Each row was made from one small tree. Brackets hold a mark, then the marks that hang from it, in the order of their numbers. Every link used is in the known rows. Write each row's tree.
(in the rows, 128 means zero)
Known rows
(K_681 (K_806 K_197 (K_609 K_838))): [103 136  61 118 107 150  91  80 116 131 171 119 119  66  93 119 136 128
 169 163]
(K_45 K_417): [132 133 149 124 151 129 135 136 143 147 106 131 134 140 154 137 134 124
  97 125]
(K_417 K_45 K_197 K_609 K_681): [154  69 192 147 194 140  32 157 119 133  84 153 137 104 155 158 153 130
 130 151]
(K_197 (K_806 K_609 K_681)): [111 159 103 112 109 160 106 105 139 108 179 161 129  83 108 137  98 130
 169 140]
(K_197 (K_806 K_609)): [127 148  94 121 135 156 110 113 112 113 176 141 119  86 106 156 117 139
 149 138]
(K_417 K_197 K_681): [134  87 161 152 146 135  72 145 131 129 110 158 108 123 142 131 163 135
 133 140]
(K_806 K_197 K_609 K_681): [ 89 165  92 122  87 152 115  92 149 112 163 149 121  83  92 104 119 116
 178 149]
(K_197 K_806): [132 135 117 127 132 136 114 120 120 131 169 132 141 118 131 160 125 131
 139 140]
(K_806 (K_609 K_838)): [136 142  82 116 119 149 123 112 113  95 140 127 110  88  88 127 109 164
 149 139]
(K_681 K_417 (K_806 K_197 (K_609 K_838))): [102 123  61 122 108 165  66  82 144 123 170 104 146  80 120 116 120 114
 164 177]
(K_45 (K_417 K_681)): [147 116 167 148 155 145 114 150 158 144  93 143 120 137 158 143 143 122
  95 136]
(K_838 K_609): [130 130 122 117 116 123 149 133 119 113 150 103 121 117 108 106 141 142
 125 117]
(K_681 (K_417 K_45) K_806): [117  95 135 134 152 161  57 122 165 141 123 116 189 131 164 121 110  80
 113 145]
(K_45 (K_417 K_197 (K_609 K_838))): [150  92 160 107 186 112  78 141 108 146  90 128 132 105 169 160 150 169
 121 146]
(K_806 K_197): [109 140 105 137 110 126 120 106 127 137 153 122 135 122 115 126 144 117
 148 147]
(K_45 (K_417 K_609 K_681)): [157  98 190 140 184 140  93 162 139 153  79 131 119 118 178 164 147 126
 100 147]
(K_417 K_45 K_197): [129 104 148 133 163 132  73 131 123 127 111 153 155 128 129 131 140 125
 127 128]
(K_45 (K_417 K_197 (K_609 K_838) K_681)): [165  74 182 130 188 128  57 157 121 143  78 141 117 102 174 165 157 165
 119 157]
(K_45 (K_417 K_197)): [128 111 158 122 170 120 101 138 133 151 100 147 131 135 166 135 156 133
 105 126]
(K_45 (K_417 K_197 K_609 (K_681 K_806))): [141  55 204 130 208 135  33 152 133 186  78 144 115 102 208 155 183 111
 106 153]
(K_609 K_838): [139 127 109 121 116 126 125 121 122 113 131 120 134 118 112 131 113 156
 141 138]
(K_197 (K_806 (K_609 K_838) K_681)): [121 158  83 107  97 159 104  99 132  95 181 153 135  71  89 141  86 158
 179 148]
(K_417 K_197 K_609 K_681): [148  67 184 140 177 129  53 155 116 137  95 147 105 103 164 154 167 139
 139 151]
(K_417 K_45 K_197 K_609 (K_681 K_806)): [142  50 192 140 202 146   6 144 123 160  90 149 143  93 173 151 165 104
 128 157]

Write each row's tree
[118 155  60 124 101 147 115  91 111 105 165 123 117  78  75 127 125 153
 171 158]
(K_806 K_197 (K_609 K_838))
[141 112 146 143 176 163  62 137 128 133 136 171 105  92 147 168 155 144
 123 148]
(K_45 (K_417 (K_197 (K_806 K_609)) K_681))
[134  48 184 134 185 132  26 144 119 166 102 140 110  91 180 148 178 114
 135 159]
(K_417 K_197 K_609 (K_681 K_806))
[ 97 151  72 123  73 165  86  88 167  90 165 128 154  87 103 105  90 134
 184 168]
(K_806 K_197 (K_609 K_838) (K_681 K_417))
[161  91 178 149 178 151  68 153 129 129  90 138 145 109 143 158 131 121
 124 150]
(K_417 K_45 K_609 K_681)
[109  87 127 128 172 173  20 113 146 129 125 144 162  97 152 117 130  97
 129 147]
(K_681 (K_417 K_45 K_197) (K_806 K_609))
[101 108 112 145 133 161  51 100 163 153 148 112 197 123 151 118 127  70
 136 165]
(K_681 (K_417 K_45) (K_806 K_197))
[170  96 171 130 170 137  92 155 132 138  83 124 124 106 162 168 137 155
 114 157]
(K_45 (K_417 (K_609 K_838) K_681))
[102 102 152 124 120 139  62 128 172 120 121 149 159 131 168 105 117 116
 149 141]
(K_806 (K_681 (K_417 K_197)))
[101 165  71 115  77 150 112  86 142  98 164 140 127  73  75 108 105 144
 189 158]
(K_806 K_197 (K_609 K_838) K_681)
[165  71 154 134 169 133  36 142  97 126 141 144 124  83 150 188 151 172
 161 173]
(K_417 (K_197 K_806) (K_609 K_838) K_681)
[127 107 170 122 149 155  60 136 171 119 103 129 194 117 168 132  85 101
 139 149]
(K_806 (K_681 (K_417 K_45 K_609)))
[141 104 113 138 145 181  58 116 136 114 121 146 132  75 100 130 117 125
 137 155]
(K_417 K_45 (K_681 (K_806 (K_609 K_838))))
[138 104 149 116 138 152  56 128 164 105 105 121 201 107 150 135  71 130
 152 158]
(K_806 (K_681 (K_417 K_45 (K_609 K_838))))
[149  77 133 114 165 133  32 128 111 121 153 114 164  97 172 180 123 161
 158 172]
(K_681 (K_417 (K_197 K_806) (K_609 K_838)))
[135 104 106 134 130 168  77 118 132 118 132 137 100  73 110 128 131 135
 145 158]
(K_417 (K_681 (K_806 (K_609 K_838))))
[ 93 137  81 124 123 152  94  85 124 146 168 127 115  76 109 114 150 100
 157 155]
(K_681 (K_806 K_197 K_609))
[106  73 142 127 153 138  43 122 148 152 126 127 150 124 185 116 147  99
 126 147]
(K_681 (K_417 K_197) K_806)
[139 149  73 115 122 154 109 105 103  98 181 133 123  77  90 160 103 167
 161 149]
(K_197 (K_806 (K_609 K_838)))
[148  73 150 124 177 140  27 137 125 112 101 119 184 110 162 152 115 150
 138 161]
(K_681 (K_417 K_45 K_197 (K_609 K_838)))
[132 117 147 125 173 127  85 129 124 156 140 150 141 125 168 167 152 136
 118 137]
(K_45 (K_417 (K_197 K_806)))
[145  96 158 132 173 151  62 142 140 125 102 110 184 125 166 150 102 110
 121 149]
(K_681 (K_417 K_45 K_609))
[153  87 148 115 181 124  51 135  99 121 102 134 157  95 133 157 131 159
 144 151]
(K_417 K_45 K_197 (K_609 K_838))
